Each row comes from the steps of one path. Every step used is in the known rows, and no mark comes twice. Write the path behind each row, first mark first.
(in the rows, 128 means zero)
Known rows
subo, modap, sisil, puvot, pekimef, penar: 183,164,195,167,178,77,101,69,115,92,92,142,160,63,104,90,174,118,137,92,169,44,107,145,99,160,134,122,190,103,90,107
pekimef, puvot: 152,124,172,159,157,124,99,99,117,92,98,152,163,82,163,134,147,94,145,94,150,139,187,138,129,193,92,183,153,91,103,111
mupu, nerizek, modap, subo: 148,99,162,180,125,88,99,87,126,93,106,129,173,90,121,115,148,150,135,92,127,141,141,118,145,167,85,115,142,56,160,110
sisil, puvot, pekimef: 171,113,156,135,156,108,123,96,125,114,112,177,162,68,143,140,174,87,133,76,152,76,164,142,143,206,97,122,188,108,80,113
fenok, teni, natam, penar, pekimef, puvot, sisil, modap, nerizek: 178,124,150,163,139,98,99,81,127,52,107,166,219,125,169,141,99,49,115,99,109,174,145,140,99,236,94,113,154,122,54,108
mupu, nerizek, modap, sisil, puvot: 167,129,179,185,116,85,105,62,120,109,104,163,133,72,118,109,142,135,150,73,152,97,109,108,148,187,85,137,165,74,138,106
penar, pekimef, puvot, sisil, modap, nerizek, mupu: 161,123,140,173,131,102,90,73,105,104,114,202,124,72,130,152,131,89,125,118,113,102,123,147,110,215,79,136,182,108,100,104
modap, subo, sevu, donukis: 138,64,162,163,145,59,124,113,153,60,89,83,186,109,141,107,173,156,114,125,125,206,159,119,152,174,119,154,139,85,129,80
pekimef, puvot, sisil, modap, nerizek: 138,152,168,143,145,128,96,66,142,83,118,181,192,93,141,154,134,65,135,99,132,110,184,154,98,208,80,131,182,108,82,83
sisil, puvot, pekimef, penar: 180,136,148,133,195,86,105,86,108,116,115,189,159,69,136,119,178,99,127,74,137,47,146,150,120,196,113,119,176,106,74,113
teni, natam, penar, pekimef: 204,91,166,167,121,89,113,126,99,72,123,130,188,88,168,108,134,86,115,110,121,165,173,129,139,212,91,100,133,119,98,173
donukis, sevu, subo, modap, sisil, puvot: 187,142,204,161,139,121,111,90,146,49,93,96,141,76,135,106,163,121,160,104,150,61,112,158,83,199,137,159,195,96,99,109
teni, fenok, rubob: 168,83,140,124,137,94,124,124,133,88,92,93,185,62,182,109,152,109,96,92,146,156,106,134,138,199,74,133,172,103,91,122
sisil, modap: 157,116,167,153,147,145,84,94,148,85,124,104,201,89,139,168,136,138,117,100,139,143,187,117,140,179,82,113,167,116,104,153
modap, sisil, puvot, pekimef, penar, natam, teni, fenok, rubob: 188,121,139,190,172,53,115,57,104,97,94,169,168,66,140,66,155,117,108,71,168,104,97,129,100,224,123,110,171,123,34,86
pekimef, penar, natam, teni, fenok: 198,97,130,188,176,86,84,84,103,80,97,125,187,79,138,88,154,131,118,103,127,187,171,117,100,194,118,143,131,97,64,144
fenok, teni, natam, penar, pekimef: 195,97,150,163,132,101,99,127,117,56,90,109,199,105,177,123,116,87,117,98,116,211,142,112,137,225,104,133,134,108,75,151
modap, sisil, puvot, pekimef, penar, natam, teni, fenok: 198,133,149,192,168,62,104,45,110,105,97,170,171,74,127,67,158,109,126,87,166,97,131,126,112,215,115,127,159,121,51,107
natam, penar, pekimef, puvot, sisil, modap: 163,99,138,164,141,101,98,102,107,70,147,173,185,96,147,158,132,68,138,110,147,115,170,147,97,207,98,98,163,110,92,141
mupu, nerizek, modap: 151,107,161,173,115,90,95,102,123,103,112,139,144,75,125,131,158,131,141,78,134,149,147,125,148,173,81,134,155,65,146,130
pekimef, puvot, sisil: 142,137,160,131,146,128,105,94,131,91,107,162,163,74,156,134,158,62,161,87,136,126,181,160,118,210,99,161,171,91,84,95
natam, teni, fenok, rubob: 161,66,131,149,114,96,125,121,134,70,100,121,218,70,173,102,139,117,94,102,137,212,130,133,129,218,86,127,151,96,69,112
donukis, sevu, subo, modap, nerizek, mupu: 182,123,193,162,120,123,106,111,148,41,80,114,122,82,141,124,163,124,134,126,114,80,124,158,85,207,105,158,190,85,113,92
donukis, sevu, subo, modap, sisil, puvot, pekimef, penar: 184,173,188,158,178,83,99,83,132,63,101,124,131,75,123,83,189,113,153,92,148,13,101,187,66,189,155,133,197,109,80,106
modap, sisil, puvot, pekimef: 166,157,185,159,137,99,109,75,131,109,98,162,151,62,132,107,157,100,139,83,176,63,137,120,144,213,96,130,180,114,85,100
sevu, subo: 159,124,171,144,137,118,96,137,132,56,106,123,173,87,152,141,158,78,148,93,133,151,167,135,136,201,104,151,163,95,124,120
nerizek, modap, subo, sevu: 171,64,157,167,128,95,99,93,155,85,87,97,189,114,141,106,168,158,146,125,116,158,152,112,177,161,101,138,133,82,122,87
mupu, nerizek: 142,109,182,159,124,85,106,107,119,85,104,127,155,63,133,136,154,118,136,79,157,163,162,117,124,194,76,145,161,68,148,136
nerizek, mupu: 177,92,165,156,125,139,101,107,134,93,83,136,127,70,153,140,148,138,126,105,117,117,156,108,163,209,70,158,159,87,116,119

Which path is each row?
161,113,147,179,152,93,86,115,82,107,107,156,128,60,146,130,148,99,140,110,147,157,141,141,123,190,104,175,156,95,112,143 -> penar, pekimef, puvot
191,107,158,156,131,87,120,107,99,77,130,167,182,93,171,105,139,44,135,100,118,141,176,166,125,225,101,109,145,119,80,143 -> teni, natam, penar, pekimef, puvot, sisil
165,153,210,174,131,103,98,117,134,41,88,91,171,80,121,112,157,92,158,105,162,129,128,134,114,170,125,150,181,95,136,109 -> sevu, subo, modap, sisil
164,102,140,157,131,90,105,121,97,70,127,177,164,79,154,137,145,54,148,112,147,122,162,146,98,217,99,123,157,91,96,126 -> natam, penar, pekimef, puvot, sisil
148,132,155,122,132,149,93,92,161,85,130,116,197,78,130,165,149,98,135,93,125,130,182,143,129,198,89,94,187,114,81,135 -> puvot, sisil, modap
188,104,168,148,137,123,108,118,145,44,83,103,226,118,189,125,118,85,121,87,117,199,174,109,144,228,94,137,132,105,70,130 -> fenok, teni, natam, penar
152,121,132,161,152,105,85,90,104,107,134,160,152,70,133,151,146,87,143,102,134,134,146,164,112,192,107,131,179,114,92,143 -> penar, pekimef, puvot, sisil, modap
164,132,172,140,132,132,94,130,149,53,104,92,142,79,162,125,168,112,148,104,126,119,163,159,105,218,114,159,169,95,97,128 -> donukis, sevu, subo
151,135,163,152,139,137,102,57,143,87,109,196,160,96,146,158,132,82,133,101,115,82,167,148,113,218,68,140,183,106,90,72 -> pekimef, puvot, sisil, modap, nerizek, mupu
187,122,166,166,128,89,112,81,109,67,141,187,208,111,160,126,115,46,111,112,114,128,174,156,105,226,82,79,154,133,79,131 -> teni, natam, penar, pekimef, puvot, sisil, modap, nerizek
191,140,177,215,180,64,100,78,102,49,101,163,170,91,98,94,174,91,154,81,161,104,135,152,77,186,168,121,184,110,75,92 -> sevu, subo, modap, sisil, puvot, pekimef, penar, natam, teni
169,156,205,166,126,121,93,111,154,40,88,64,140,74,135,100,168,127,156,114,151,99,126,160,87,189,133,159,184,96,108,122 -> donukis, sevu, subo, modap, sisil
189,101,151,174,152,94,102,112,106,61,91,137,195,114,187,121,116,71,128,92,123,198,146,130,127,223,108,158,130,109,73,133 -> fenok, teni, natam, penar, pekimef, puvot
146,83,163,132,137,109,107,74,175,68,113,89,225,109,132,141,162,122,142,113,127,145,174,133,132,190,97,96,170,108,98,97 -> puvot, sisil, modap, subo, sevu
173,132,150,231,152,46,90,42,94,107,113,201,133,80,94,85,162,139,145,60,154,108,130,126,112,193,124,111,154,88,88,101 -> mupu, nerizek, modap, sisil, puvot, pekimef, penar, natam, teni
195,100,187,151,123,116,121,115,129,58,117,122,216,105,179,111,134,83,117,99,123,150,208,127,149,216,82,102,132,115,92,151 -> teni, natam, penar
146,151,167,125,116,138,92,85,161,77,118,145,203,80,127,161,136,85,120,107,122,124,172,133,108,211,74,90,189,108,83,103 -> puvot, sisil, modap, nerizek
168,107,148,167,133,135,89,97,141,95,99,117,192,94,136,114,144,152,130,114,106,131,152,116,166,167,98,116,135,75,120,105 -> nerizek, modap, subo
156,140,171,183,119,64,106,64,121,123,112,180,126,73,110,106,163,117,148,64,164,73,116,133,151,188,89,118,175,88,127,102 -> mupu, nerizek, modap, sisil, puvot, pekimef
181,110,142,154,143,97,106,108,117,60,96,146,192,109,180,120,123,45,141,87,112,187,146,147,121,235,112,142,145,109,58,121 -> fenok, teni, natam, penar, pekimef, puvot, sisil
186,95,156,172,151,94,118,74,111,66,145,153,231,122,158,113,119,75,119,110,109,124,176,159,118,208,100,68,139,128,89,141 -> teni, natam, penar, pekimef, puvot, sisil, modap, subo
171,93,148,179,140,88,100,125,85,70,122,168,165,85,162,135,137,78,136,119,158,134,164,127,107,205,95,139,143,90,111,137 -> natam, penar, pekimef, puvot
152,68,141,177,135,76,108,107,157,82,98,101,171,118,135,104,173,168,122,123,100,188,145,126,180,152,123,140,132,84,123,78 -> nerizek, modap, subo, sevu, donukis
167,130,137,193,176,80,77,98,103,90,108,158,167,73,120,106,181,115,125,85,143,154,199,142,103,197,132,111,150,109,51,126 -> puvot, pekimef, penar, natam, teni
184,151,163,205,168,80,93,52,105,93,97,181,158,70,116,86,157,118,136,80,163,100,151,116,104,220,133,124,160,113,47,98 -> modap, sisil, puvot, pekimef, penar, natam, teni
172,76,142,150,110,105,115,107,140,80,103,125,220,81,157,103,141,109,114,122,134,207,171,126,145,208,79,147,137,91,86,139 -> natam, teni, fenok
179,90,148,165,120,92,95,143,98,67,119,138,170,74,150,139,140,98,122,124,151,148,159,110,119,208,91,110,146,87,113,157 -> natam, penar, pekimef
151,58,168,180,121,51,110,83,137,85,94,113,170,108,126,108,170,155,149,101,136,165,139,115,154,162,88,135,140,61,162,91 -> mupu, nerizek, modap, subo, sevu
173,101,143,176,122,96,103,86,108,68,128,214,159,100,146,158,119,74,121,126,128,84,148,135,95,228,69,103,168,103,100,102 -> natam, penar, pekimef, puvot, sisil, modap, nerizek, mupu
137,126,157,147,169,135,102,60,147,81,124,146,215,103,142,144,138,94,143,96,128,109,185,156,111,192,97,118,167,103,95,94 -> pekimef, puvot, sisil, modap, subo
199,160,148,202,174,94,77,52,109,125,100,173,124,78,113,91,166,132,144,75,140,54,126,122,139,180,129,117,164,116,64,100 -> nerizek, modap, sisil, puvot, pekimef, penar, natam
170,118,175,167,126,139,89,76,149,81,102,153,170,92,137,167,119,139,96,119,116,107,162,99,135,206,50,119,171,108,112,106 -> sisil, modap, nerizek, mupu
159,93,136,171,151,97,103,88,110,62,142,164,214,109,142,143,125,84,130,120,140,107,164,141,92,202,100,82,152,99,106,124 -> natam, penar, pekimef, puvot, sisil, modap, subo
154,108,167,164,159,141,90,79,152,74,117,93,236,104,132,150,127,157,109,113,130,133,179,109,134,174,87,96,152,103,119,132 -> sisil, modap, subo
171,148,198,167,149,84,117,100,129,62,100,142,164,81,115,115,175,69,158,85,173,69,121,157,116,180,132,127,204,110,114,94 -> sevu, subo, modap, sisil, puvot, pekimef
169,115,187,157,145,108,105,136,130,42,101,100,180,86,129,140,169,85,152,101,142,143,149,150,116,165,126,145,184,89,132,122 -> sevu, subo, modap
144,122,154,131,143,144,97,77,164,75,124,107,227,92,127,147,141,116,128,104,117,123,176,136,123,194,94,75,172,103,96,114 -> puvot, sisil, modap, subo
188,133,155,181,193,104,68,94,97,83,92,115,149,67,133,117,163,136,130,89,133,146,176,109,99,184,126,142,149,93,80,139 -> pekimef, penar, natam
177,152,195,159,143,101,114,91,146,64,99,113,136,75,128,101,183,103,158,95,161,38,119,181,88,201,139,136,206,112,86,105 -> donukis, sevu, subo, modap, sisil, puvot, pekimef
